Each row comes from the steps of one path. Every step used is in the known rows, and no mark comes twice. Write the path behind each row, first mark first.
In the rows, zero is written as 128.
Known rows:
napo, fuba: [141 131 112 164 153 141 161 122 123 148 138 123 146 117 141 105 102 123
 136 152 112  99 106 111 131]
lilur, dopa, ruba: [158 103 124 150  55 141  99 128 151 106 148  76 124 166  77 139 164 127
  97 136  94 157 151  90 151]
zufi, lilur, napo: [164 112 159 126 145 117 192 129  95  64 155 174 134  95 132 105 103 126
 151 126 147 120 111 178  73]
lilur, napo: [183  80 158 138 129 124 142 139 112 110 113 158 128 109 143  81 140 102
  96 100 135 108 131 123 136]
napo, fuba, fotaz, lilur: [136 166  84 160 167 139 193 150  95 162 160 133 141 123 154  99  72 152
 151 144 103  69  82  93  59]
napo, lilur, fuba: [172 128  62 130 166 119 157 129  92 120 154 116 141 116 147 136  94 138
 128 128 177 132  97 119 124]
fotaz, lilur, pesa: [164 151 118 135 156 117 165 210 115 145 123  96 113 124 134 124  74 144
 153 129 147 101  92 148  50]
dopa, ruba, zufi: [148 100 145 158 106 161 103 102 136 160 133  75 121 165 123 138 100 125
 142  81  76 174 111 103 183]
dopa, lilur, fuba, fotaz: [171 111  81  80 150 150 202 144 128 142 163 156 141 109 166 149  81 183
 134 103 140 156  98 170 117]
fotaz, lilur: [119 160 138 136 143 128 167 178 137 152 132 116 119 118 140 131  96 166
 136 146 137 124  98 147  63]
lilur, zufi, ruba: [165 106 148 172 172 105 104 122 156 109 106 105 143 172 104 140  80 130
 124  98 110 119 128  63 111]
fotaz, lilur, napo: [157 125 159 143 144 125 176 186 127 139 122 137 119 104 151  98 104 148
 114 127 143 109 100 143  68]
napo, lilur: [132 124  90 141 154 112 154 116 120 107 168 135 133 143 132 126 111 134
 127 125 166 131 103 108 146]
dopa, ruba, zufi, lilur: [147 108 150 154 113 157 130  99 125 134 152  86 125 155 120 144  83 133
 164  90  83 178 102 129 153]
napo, lilur, dopa: [144 117  80 145 116 111 146 121 132  82 158 113 132 147 104 132 134 126
 102 157 150 139 124  92 143]
ruba, zufi, lilur, fotaz: [132 126 119 123 145 131 162  99  91 120 110 104 123 117 136 146  46 116
 182 131  71 140 109 142  91]
ruba, dopa, lilur, napo: [191 132  95 146 102 139 159 149 165  75 134 178 147 107 124 144 134 131
 108 120 155 160 113 201  99]
dopa, ruba, lilur, napo: [178 115 161 144 128 150 138 146 139 139 172 121 110 162 114  96 120 146
 122  88 122 147 110 104 135]
napo, fuba, fotaz: [140 150  78 156 161 138 174 126  90 151 159 139 145 129 149  98  87 133
 147 135  99  73  98  83  91]
zufi, ruba, lilur, napo: [152  99 155 139 210 146 189 137 152  88 129 136 131 128 109  80 101 133
 134 114 134 104 114  86 145]
ruba, zufi: [134 118 131 143 138 149 127 107 130 144  67  93 125 115 138 136  80 104
 140 135  80 160 115 125 150]
lilur, fuba, fotaz: [185 153  56 106 153 136 146 150  55 151 129 116 138 102 156 134  88 145
 142 113 133 103 111 117  56]
fuba, fotaz, lilur: [120 177  87 122 148 124 174 167  88 149 161 142 121 138 147 120  84 169
 150 114 117  87  95 102  27]
fuba, fotaz: [128 156  80 116 138 124 146 132  81 133 158 151 127 145 138 118 107 144
 146 100 110  90 116  89  71]

Which path is each row?
[169 176 142 140 172 113 139 167 158 128 115 128 112 148 105 122  73 156
 123 159 132 136 114 106  41]  ruba, lilur, zufi
[153 135 105 122 222 152 192 142 124 109 135 117 136 123 114 106  75 154
 156 121 134 102 104  83 106]  zufi, ruba, lilur, fuba, fotaz
[149 161 147 160 148 105 137 185 149 151 115 106 121 143 131 145  68 168
 125 139 128 125 100 122  28]  fotaz, lilur, zufi
[169 138 118 116 157 109 182 153  83  71 156 134 129 115 116 132  74 123
 190 128 152 112 103 183  53]  zufi, lilur, pesa
[169 102 138 166 125 158 152 101 102 137 160 103 131 151 134 116  72 128
 161  80  73 148  91 108 136]  dopa, ruba, zufi, lilur, napo, fuba, fotaz
[133  89 104  76 128 127 186 124 145 144 187 156 124 151 148 148  93 171
 138  87 110 139 121 148 144]  dopa, lilur, fotaz
[163 155  80 141 102 142 152 144 173  84 142 163 147 116 117 167 128 144
 124 133 152 169 112 203  95]  ruba, dopa, lilur
[148 154 101 127 149 122 180 173  81 141 154 156 120 129 154  97  90 157
 134 101 120  76  96 100  30]  fuba, fotaz, lilur, napo
[126 119 122 120 207 137 180 128 135 109 152 116 125 152 102 107  84 147
 159 110 112  90 120  68 126]  zufi, ruba, lilur, fotaz
[162  97 142 119 137 120 160 135 190 127 145 155 135 153 138 159  81 173
 113 104 128 175 113 152 132]  dopa, lilur, zufi
[182 125 139 153 139 153 156 145 122 148 186 126 116 164 122  84 104 151
 130  87 109 124  99  85 115]  dopa, ruba, lilur, napo, fuba, fotaz
[163 121  74 142 173 155 179 127 149  77 145 138 161 124 112 146  98 146
 148  98 138 127 105 131 124]  zufi, ruba, dopa, lilur, fuba, fotaz
[151 166 124 122 130 136 160 167 160 102 123 118 108 126  85 113 123 146
 111 198 126 142 132 115  74]  ruba, lilur, dopa
[161  98 125 157  60 151  98 118 152 114 118  59 121 159  83 143 140 116
 102 140  70 172 145  89 162]  lilur, dopa, ruba, zufi
[149 151  85 174 143 152 180 142 104 163 151 101 138 136 139 107  68 145
 145 144  74  93  85  76  79]  napo, fuba, fotaz, lilur, dopa, ruba, zufi
[153 106  86 155 102 120 134 116 136  93 181  99 130 169  98 134 137 133
 105 130 141 151 119  80 163]  napo, lilur, dopa, ruba
[192 158  61 134 111 147 154 153 153  94 133 150 152  97 126 174 116 148
 125 136 160 171 108 212  81]  ruba, dopa, lilur, fuba
[152 173  73 121 157 116 174 189  72 145 154 128 117 141 143 115  70 154
 161 102 123  70  90 103  17]  fuba, fotaz, lilur, pesa
[170  60 152 102 134 140 199 136 168 115 152 187 133 114 157 111 118 153
 101  93 142 160 112 174 173]  dopa, lilur, napo
[130 173  81 126 122 124 168 171  98 132 155 128 120 140 127 124 100 164
 133 137 107  93 109  91  25]  fuba, fotaz, lilur, dopa
[137 162  86 138 116 137 159 160 100 144 150 106 117 152 126 129  85 161
 139 121  84 111 102  83  45]  fuba, fotaz, lilur, dopa, ruba, zufi
[145 128 136 134  92 128 162 122 123  62 179 117 132 134  87 146 119 144
 153 152 119 154 126 156  83]  zufi, lilur, dopa, ruba
[171 142  38 125 171 118 167 132  68 124 169 126 140 124 152 131  83 146
 136 115 168 113  91 100  96]  napo, lilur, fuba, fotaz
[176  62 144 120 146 146 215 134 166 124 157 183 142 109 164  99 105 151
 105 105 134 145 101 166 173]  dopa, lilur, napo, fuba
[164 126 151 161 156 131 192 183 124 148 127 134 128  99 157  86  92 145
 117 139 134  95  89 134  70]  fotaz, lilur, napo, fuba
[145 144 151 167 174 113 150 175 157 137 116  99 129 148 122 140  62 168
 133 126 125 117  98 101  53]  fotaz, lilur, zufi, ruba
[159 171  74 188 178 133 181 152 110 137 150 127 153 136 135 112  58 149
 151 136 103  68  81  80  38]  napo, fuba, fotaz, lilur, zufi, ruba, dopa
